Each row was made from one path, in order. Every step used is in the known rows, and no mark comes twice. Write each row's path.
Known rows
paba -> bozibed -> votik: [ 2.19 -0.92  1.00  2.99  0.16 -1.21 -1.30 -1.83 -0.22 -2.82 -1.84 -0.24
  0.77 -1.00 -0.60  1.45  0.06  1.45  0.73  2.62  0.92 -2.20 -0.10 -0.81
  0.20 -0.43]
votik -> bozibed -> fovik -> darot -> nilibo: [ 1.96  0.00 -0.82  0.76  3.66  1.57 -1.45 -1.51  2.04 -2.73 -1.19  0.99
  3.20 -1.89  0.37 -2.23 -1.14  0.00 -0.03 -2.93 -0.96 -0.46 -1.19 -3.08
 -1.80  1.05]
darot -> votik: [ 1.84 -1.28  0.95  0.51 -0.71 -0.98 -0.94 -0.29  1.37 -1.87 -0.24 -0.67
  0.88  1.84  1.41  0.07  1.02 -1.06  0.73 -1.07 -0.86 -0.36 -0.57  0.07
 -1.96 -0.35]
nilibo -> bozibed -> votik -> darot: [-0.85  0.96  2.75 -0.34  1.10  0.30  1.68 -1.43  1.66 -2.78 -0.47  0.14
  0.83  1.16 -2.11  0.39 -2.88  2.66 -0.80 -1.85 -1.56 -1.78 -0.94 -3.65
  0.47  1.03]
bozibed -> votik -> darot: [ 0.28  0.19  2.06  2.13  0.04  0.35  1.30 -1.60 -0.21 -1.21 -0.75 -0.17
  0.86  1.29 -1.45 -0.35 -0.82  1.76  0.11 -0.83 -1.73 -1.18 -0.88 -1.98
  0.34  1.17]
darot -> nilibo -> bemidon: [ 0.59 -1.65 -1.65 -1.85  2.53  0.48 -0.90  0.51  0.01 -2.53 -0.10 -0.16
  1.82 -1.69 -1.15  2.37 -0.64 -0.30  0.52 -3.36  0.23 -2.55 -1.03 -1.05
 -2.15 -3.50]
fale -> paba -> bozibed -> votik -> darot: [ 1.41 -1.95  2.97  2.67  2.03  1.29 -0.08 -2.75 -0.27 -1.22 -1.36 -0.25
 -0.63  1.19 -0.53  2.50 -2.28  1.40  0.58  2.91 -0.81 -1.19 -3.39 -0.41
  0.91 -0.25]
nilibo -> bozibed -> fovik -> darot: [ 1.01 -0.24 -0.66 -2.47  2.81  1.19  0.70 -1.31  2.19 -2.59 -1.17  0.72
  1.99 -0.17 -0.57 -1.55 -2.87 -0.10 -0.45 -3.65 -0.46 -0.72 -1.78 -2.95
 -0.13  3.74]
paba -> fale: [ 0.10 -0.80 -0.49  2.32  1.25  0.84  0.12 -0.39  0.40 -0.22  1.10 -0.23
  0.20  0.77  0.03  1.32  0.32 -1.13 -2.36  2.71 -0.23 -0.71 -0.70  0.15
 -0.77 -2.76]
votik -> darot: [-1.25  0.60  1.44  0.64  1.24  0.73  1.05 -0.24 -0.02  1.21  0.48  0.02
 -0.12  1.14  0.26  0.27 -0.82  0.18 -0.32 -0.89 -1.17 -0.81 -0.64 -0.89
 -0.16 -1.29]
fale -> paba -> darot -> votik: [ 1.96 -4.58  2.11  1.09  2.15  1.01 -1.55 -1.44  1.79 -1.14  1.06 -1.05
 -0.05  1.73  1.49  1.89 -0.63 -1.59  0.22  0.74 -1.07 -0.63 -4.47  1.54
 -1.51 -2.23]
bozibed -> fovik: [ 1.72  0.67 -0.44 -0.38 -0.18 -0.30  0.35 -0.67 -0.19 -2.39 -0.93 -0.51
  0.38 -0.49 -0.69 -1.06 -0.46 -0.46  0.19 -0.26 -1.01  0.83 -1.23 -1.25
  0.01  3.13]
fovik -> bozibed -> votik -> darot -> nilibo: [ 2.53 -0.12  1.19  2.70  2.56  1.46 -1.34 -3.80  0.88 -1.97 -2.29  0.19
  1.60 -0.65 -0.99 -0.71 -0.47  1.01  1.79 -2.03 -0.55 -2.49 -1.55 -2.62
 -1.48 -0.43]
fovik -> bozibed -> nilibo -> bemidon: [ 1.77  0.84 -1.93  0.65  4.86  2.14 -0.21 -3.59  0.21 -2.21 -1.83  0.07
  2.64 -3.46 -0.54  0.71 -1.77  1.99  0.78 -2.64 -0.59 -2.60 -1.69 -2.18
 -0.72  0.44]
bozibed -> fovik -> darot -> nilibo -> bemidon: [ 2.80 -2.56 -2.97 -1.78  4.36  1.75 -0.61 -0.97  0.31 -3.60 -1.58  0.26
  3.84 -1.59 -1.09  0.04 -1.38 -1.31  1.00 -5.93 -0.38 -2.63 -2.71 -2.28
 -2.43  0.41]
fale -> paba -> bozibed: [ 1.15 -2.06  0.90  0.53  2.05  0.95 -1.38 -1.13 -0.01 -0.13 -0.74 -0.07
 -1.46 -0.12  0.93  2.85 -1.54 -0.33  0.51  3.60  0.88  0.06 -2.55  1.58
  0.56 -1.27]
fovik -> bozibed: [ 0.95  0.13 -0.73  0.78  1.83  1.30 -0.70 -2.72  0.62  0.03 -1.08  0.00
 -0.14 -0.65  0.85 -0.87 -0.34  0.49  0.84 -0.38  0.28 -0.33 -0.27 -0.09
  0.12  1.17]
paba -> darot: [-0.27 -1.82  0.66  1.68  2.19  0.32 -0.71 -0.49  0.44  0.32  1.48 -0.53
  0.43 -1.24  0.34  0.99 -0.10 -0.31 -0.82  0.66  0.39 -2.10 -1.45  0.16
 -0.46 -3.45]
fovik -> darot -> votik -> bozibed -> paba: [ 1.82 -1.70  1.12  0.42  2.07  1.92 -0.18 -2.33  2.60 -1.72 -0.97  0.05
  3.17  1.75  1.83 -3.19  0.91  1.18  0.04 -3.61 -2.04 -0.48 -0.92 -2.52
 -0.92  1.75]
paba -> bemidon: [ 1.79 -1.70 -0.14 -0.11 -0.41 -0.28 -1.17 -1.09  0.51 -0.99  0.28  0.36
 -0.09 -1.38  0.11  0.76  0.44 -0.57 -1.17  1.16  1.74 -0.98  0.40  1.68
 -0.17 -2.03]
fale -> paba -> bemidon: [ 2.13 -3.31  0.33 -1.11  0.19  1.37 -1.01 -1.75  0.46 -0.71  0.18  0.44
 -1.37 -0.25 -0.08  1.60 -1.11 -0.74 -0.87  2.37  1.10  0.94 -2.07  2.92
  0.62 -0.36]
nilibo -> bozibed: [-1.12  0.88  0.69 -2.59  1.08 -0.07  0.46  0.13  1.79 -1.53  0.24  0.36
 -0.10 -0.21 -0.61  0.77 -2.14  0.86 -0.88 -0.98  0.23 -0.55 -0.12 -1.59
  0.22 -0.09]
darot -> fovik -> bozibed: [ 2.42 -0.53 -0.21 -0.47  2.32  0.23 -1.57 -4.24  0.78 -2.47 -0.52 -0.33
 -0.77 -1.05  1.21 -1.38 -0.56 -0.75  0.84 -2.10 -0.84  0.36 -2.25 -1.00
 -1.44  1.50]

Which path is each row?
[ 1.12 -1.20 -2.31 -0.68  5.54  2.13 -0.50 -1.62  1.68 -4.53 -0.82  0.51
  4.10 -2.17 -0.40 -0.38 -2.23  0.98 -0.38 -5.40 -1.69 -2.09 -1.89 -3.53
 -1.99  0.23]
votik -> bozibed -> fovik -> darot -> nilibo -> bemidon
[ 0.08  0.51  1.15 -4.10  0.64  0.77  1.10 -0.50  1.19 -1.93 -0.64 -0.10
  0.36 -0.41 -1.61 -0.84 -0.94  1.43 -0.49 -1.66 -0.04 -0.44 -0.87 -2.87
  1.02  1.70]
nilibo -> bozibed -> paba
[ 1.87  2.07  1.90  2.92  1.69 -0.26 -1.28 -1.76  2.69 -3.35 -0.51 -0.01
  2.94 -1.21  1.45 -0.57 -0.22  1.74 -0.30 -0.31 -2.12 -0.45 -0.49 -2.73
 -2.12 -0.50]
darot -> votik -> bozibed -> nilibo
[ 3.64 -1.63 -0.27  0.28  3.11  1.87 -0.76 -5.31  0.55 -3.02 -0.43 -0.93
 -0.22 -0.53  0.30 -1.61  0.82 -1.36 -1.19 -0.01 -1.21 -0.10 -3.65 -2.11
 -1.29  0.58]
darot -> fovik -> bozibed -> paba -> fale
[ 2.64 -3.87  0.97  0.22  5.07  2.16 -2.16 -5.30  1.18 -1.74  0.86 -0.78
 -1.67 -1.17  1.40  0.45 -2.13 -1.22  0.35 -0.26 -1.03  0.03 -6.16  0.48
 -1.06 -0.22]
fale -> paba -> darot -> fovik -> bozibed
[ 1.35 -1.87  2.23 -3.66  3.30  0.01 -0.45 -2.43  1.77 -3.96  1.40 -1.01
  0.06 -2.02 -0.85 -0.33 -1.41 -0.16 -1.27 -2.76 -0.60 -1.83 -4.26 -3.56
 -0.93 -1.54]
nilibo -> bozibed -> paba -> darot -> fovik
[ 0.07 -1.41  1.18 -1.12  3.95  0.16 -2.22  0.29  2.61 -2.00  1.38  0.14
  1.26 -2.82 -0.59  2.34 -1.64 -0.62 -0.77 -1.31  1.67 -3.57 -1.94 -1.96
 -2.19 -6.43]
paba -> darot -> nilibo -> bozibed
[ 0.27 -0.09  1.92 -0.72  1.66 -0.31  0.27 -1.71  0.20 -1.24  1.08 -0.42
 -0.69  0.63  0.72 -0.33 -1.06 -1.01 -0.37 -2.61 -2.24 -0.22 -2.64 -1.78
 -1.71 -0.87]
votik -> darot -> fovik
[ 0.59  0.43 -0.71  1.15  3.01  1.72  0.42 -2.09  1.69 -1.96 -0.74  0.65
  2.32 -0.46  0.72 -2.77 -1.66  1.19 -0.98 -2.12 -1.89  0.48 -0.81 -2.60
  0.19  3.75]
votik -> bozibed -> fovik -> darot
[ 2.16 -0.93 -1.32  0.08  1.85  1.30  0.22 -1.41  0.31 -1.02 -1.48  0.42
  2.08  0.05  0.09 -2.32 -0.68 -1.00  0.38 -2.64 -0.69 -0.09 -1.68 -1.32
 -0.24  3.90]
bozibed -> fovik -> darot
[ 2.38 -0.24  1.65 -1.53  3.04  1.76  0.28 -5.02  0.10 -1.57 -0.92 -0.84
 -0.39 -0.13  0.50 -2.71 -0.31 -0.03  0.83 -3.70 -2.22 -0.16 -3.73 -3.13
 -0.70  1.89]
votik -> darot -> fovik -> bozibed -> paba
[ 0.21 -0.26  0.69 -1.72  1.91  1.64  1.27 -0.94  1.57 -2.07  0.45 -0.43
  0.46  0.23 -1.50  0.51 -0.69  0.25 -2.75  1.01 -0.21 -1.14 -1.46 -2.72
  0.30 -1.14]
nilibo -> bozibed -> paba -> fale
[ 1.83 -0.46  2.53  0.89  0.42 -0.83  0.43 -3.04 -0.04 -3.66 -0.07 -0.46
  0.14  1.03 -1.08 -0.84 -0.99  0.47  0.05 -2.47 -2.84 -0.57 -2.78 -2.95
 -1.30  1.57]
bozibed -> votik -> darot -> fovik
[ 3.48 -2.96 -2.58 -0.28  5.83  1.01 -2.09 -1.50  0.32 -4.00 -2.20  0.10
  3.75 -2.86  0.04  2.02 -1.42 -1.32  1.24 -3.48  1.05 -4.42 -2.71 -2.03
 -2.70 -2.49]
paba -> bozibed -> fovik -> darot -> nilibo -> bemidon
[ 0.98 -0.28  2.46  3.77  1.45 -0.41 -0.13 -2.10 -0.18 -1.56 -1.38 -0.37
  0.76  0.17 -0.32  1.62 -0.76  1.72  0.38  1.71 -0.23 -2.98 -0.92 -1.74
  0.09 -1.91]
paba -> bozibed -> votik -> darot
[ 1.26 -1.14 -0.06  0.70  0.81  1.63  0.81 -1.01 -0.26 -0.53  0.08 -0.74
  0.55  0.49 -0.97 -0.30  1.52 -0.59 -2.04  1.97 -0.39 -0.45 -1.42 -1.09
  0.16 -1.02]
bozibed -> paba -> fale
[ 2.38 -0.66  2.26  3.40  2.11 -0.55 -2.08 -1.52  0.21 -2.37 -1.75  0.00
  1.63 -1.21 -0.64  2.20 -0.28  0.51  1.18  0.84  0.77 -3.91 -1.24 -2.24
 -1.84 -4.63]
paba -> bozibed -> votik -> darot -> nilibo
[ 2.48 -1.06  1.18  0.81  4.27  2.64  0.31 -5.44  0.47 -1.78  0.14 -1.06
 -0.26  0.55  0.56 -1.43  0.07 -1.19 -1.45 -0.87 -2.47 -0.95 -4.36 -3.03
 -1.39 -0.86]
votik -> darot -> fovik -> bozibed -> paba -> fale
[ 0.11  3.28  0.95  2.44  2.41  0.74 -0.28 -1.42  1.22 -1.41 -0.24  0.74
  2.00 -3.04  0.04 -0.68 -1.13  2.82 -1.08  0.80 -1.31 -0.10  0.15 -2.80
 -0.17 -0.16]
votik -> bozibed -> nilibo
[-0.93  0.95  2.05 -2.17  2.94  0.67 -0.32  0.52  2.22 -1.10  0.33  0.59
  0.86 -0.47 -0.65  1.54 -2.36 -0.15 -0.40 -2.86  0.10 -2.40 -1.23 -3.08
 -1.93 -4.27]
votik -> darot -> nilibo -> bozibed
[ 0.66  1.41  0.32 -2.76  0.82 -0.34  0.81 -0.53  1.67 -3.92 -0.64 -0.16
  0.34 -0.75 -1.24 -0.24 -2.60  0.32 -0.72 -1.31 -0.73  0.25 -1.30 -2.86
  0.22  3.13]
nilibo -> bozibed -> fovik
[ 0.76  1.55  1.70 -2.49  2.83  0.32  0.06 -0.23  2.02 -3.51 -0.61  0.05
  1.17 -1.10 -1.40  0.44 -2.80 -0.71 -0.14 -3.09 -1.00 -1.66 -2.34 -4.22
 -1.85 -0.93]
votik -> darot -> nilibo -> bozibed -> fovik
[-0.05 -1.69  2.25  3.24  2.68 -0.30 -1.60 -1.43  3.13 -2.37  1.96 -0.88
  1.54  0.22  2.40  0.63 -0.14  0.86 -1.34  0.21 -1.78 -1.88 -1.21 -0.98
 -1.94 -3.96]
paba -> darot -> votik -> bozibed
[ 0.40  0.46  1.35 -0.95 -0.16 -0.54  0.61 -1.19  1.61 -4.03 -0.95  0.29
  0.82  0.06 -2.40  0.22 -2.05  2.46 -0.41 -0.98 -0.40 -0.93 -0.23 -2.75
  0.60  2.43]
nilibo -> bozibed -> votik
[ 1.22  0.32  1.34  2.93  1.81  1.59  0.57 -4.33  0.42 -1.10 -1.90 -0.11
  0.74  0.74 -0.65 -1.27 -0.98  2.23  0.92 -1.23 -1.57 -1.54 -1.17 -2.08
  0.47  2.35]
fovik -> bozibed -> votik -> darot
[ 2.18 -2.32  0.45  1.11  4.43  0.52 -2.30 -4.72  1.20 -2.07  0.96 -0.85
 -0.37 -2.21  1.60 -0.38 -0.66 -1.11  0.09 -1.44 -0.40 -1.75 -3.79 -0.73
 -1.88 -1.94]
paba -> darot -> fovik -> bozibed
[ 2.39 -2.71  1.53 -1.18  2.17  0.03 -0.92 -2.59 -0.09 -2.46  1.17 -1.32
  0.14 -1.73 -0.34 -1.08  0.75 -1.02 -0.38 -1.71 -0.82 -1.26 -4.12 -1.95
 -1.12 -1.39]
bozibed -> paba -> darot -> fovik
[ 3.66 -2.70  1.04  2.72  3.25  0.02 -2.12 -6.03  0.95 -4.51 -0.30 -0.85
  0.59 -2.00 -0.12 -0.94 -0.61  0.51  0.55 -1.23 -1.00 -2.11 -3.82 -1.88
 -1.43  0.54]
paba -> darot -> fovik -> bozibed -> votik
[-0.06 -2.24  0.09 -0.72  5.50  1.98 -0.80 -1.25  1.10 -3.42  1.29 -0.92
  2.92 -3.54 -1.16  1.30 -0.58  2.14 -1.16 -2.75 -0.86 -3.90 -2.41 -3.26
 -1.27 -5.46]
votik -> bozibed -> paba -> darot -> nilibo -> bemidon
[ 2.18 -2.92  0.10  0.89  1.32  0.61 -1.07 -1.08  1.92 -0.49 -0.77  0.32
  2.51  2.52  2.12 -1.15  0.73 -1.49  0.99 -3.47 -0.52 -1.22 -1.09 -0.11
 -2.23  0.22]
fovik -> darot -> votik
[-0.14 -1.24  1.77 -2.37  2.82  1.05  0.41 -0.95  1.60 -1.57  0.80 -0.67
  0.74 -1.68 -1.26  0.20 -1.10  1.11 -1.30 -1.06  0.40 -2.38 -2.35 -2.66
  0.69 -1.93]
nilibo -> bozibed -> paba -> darot
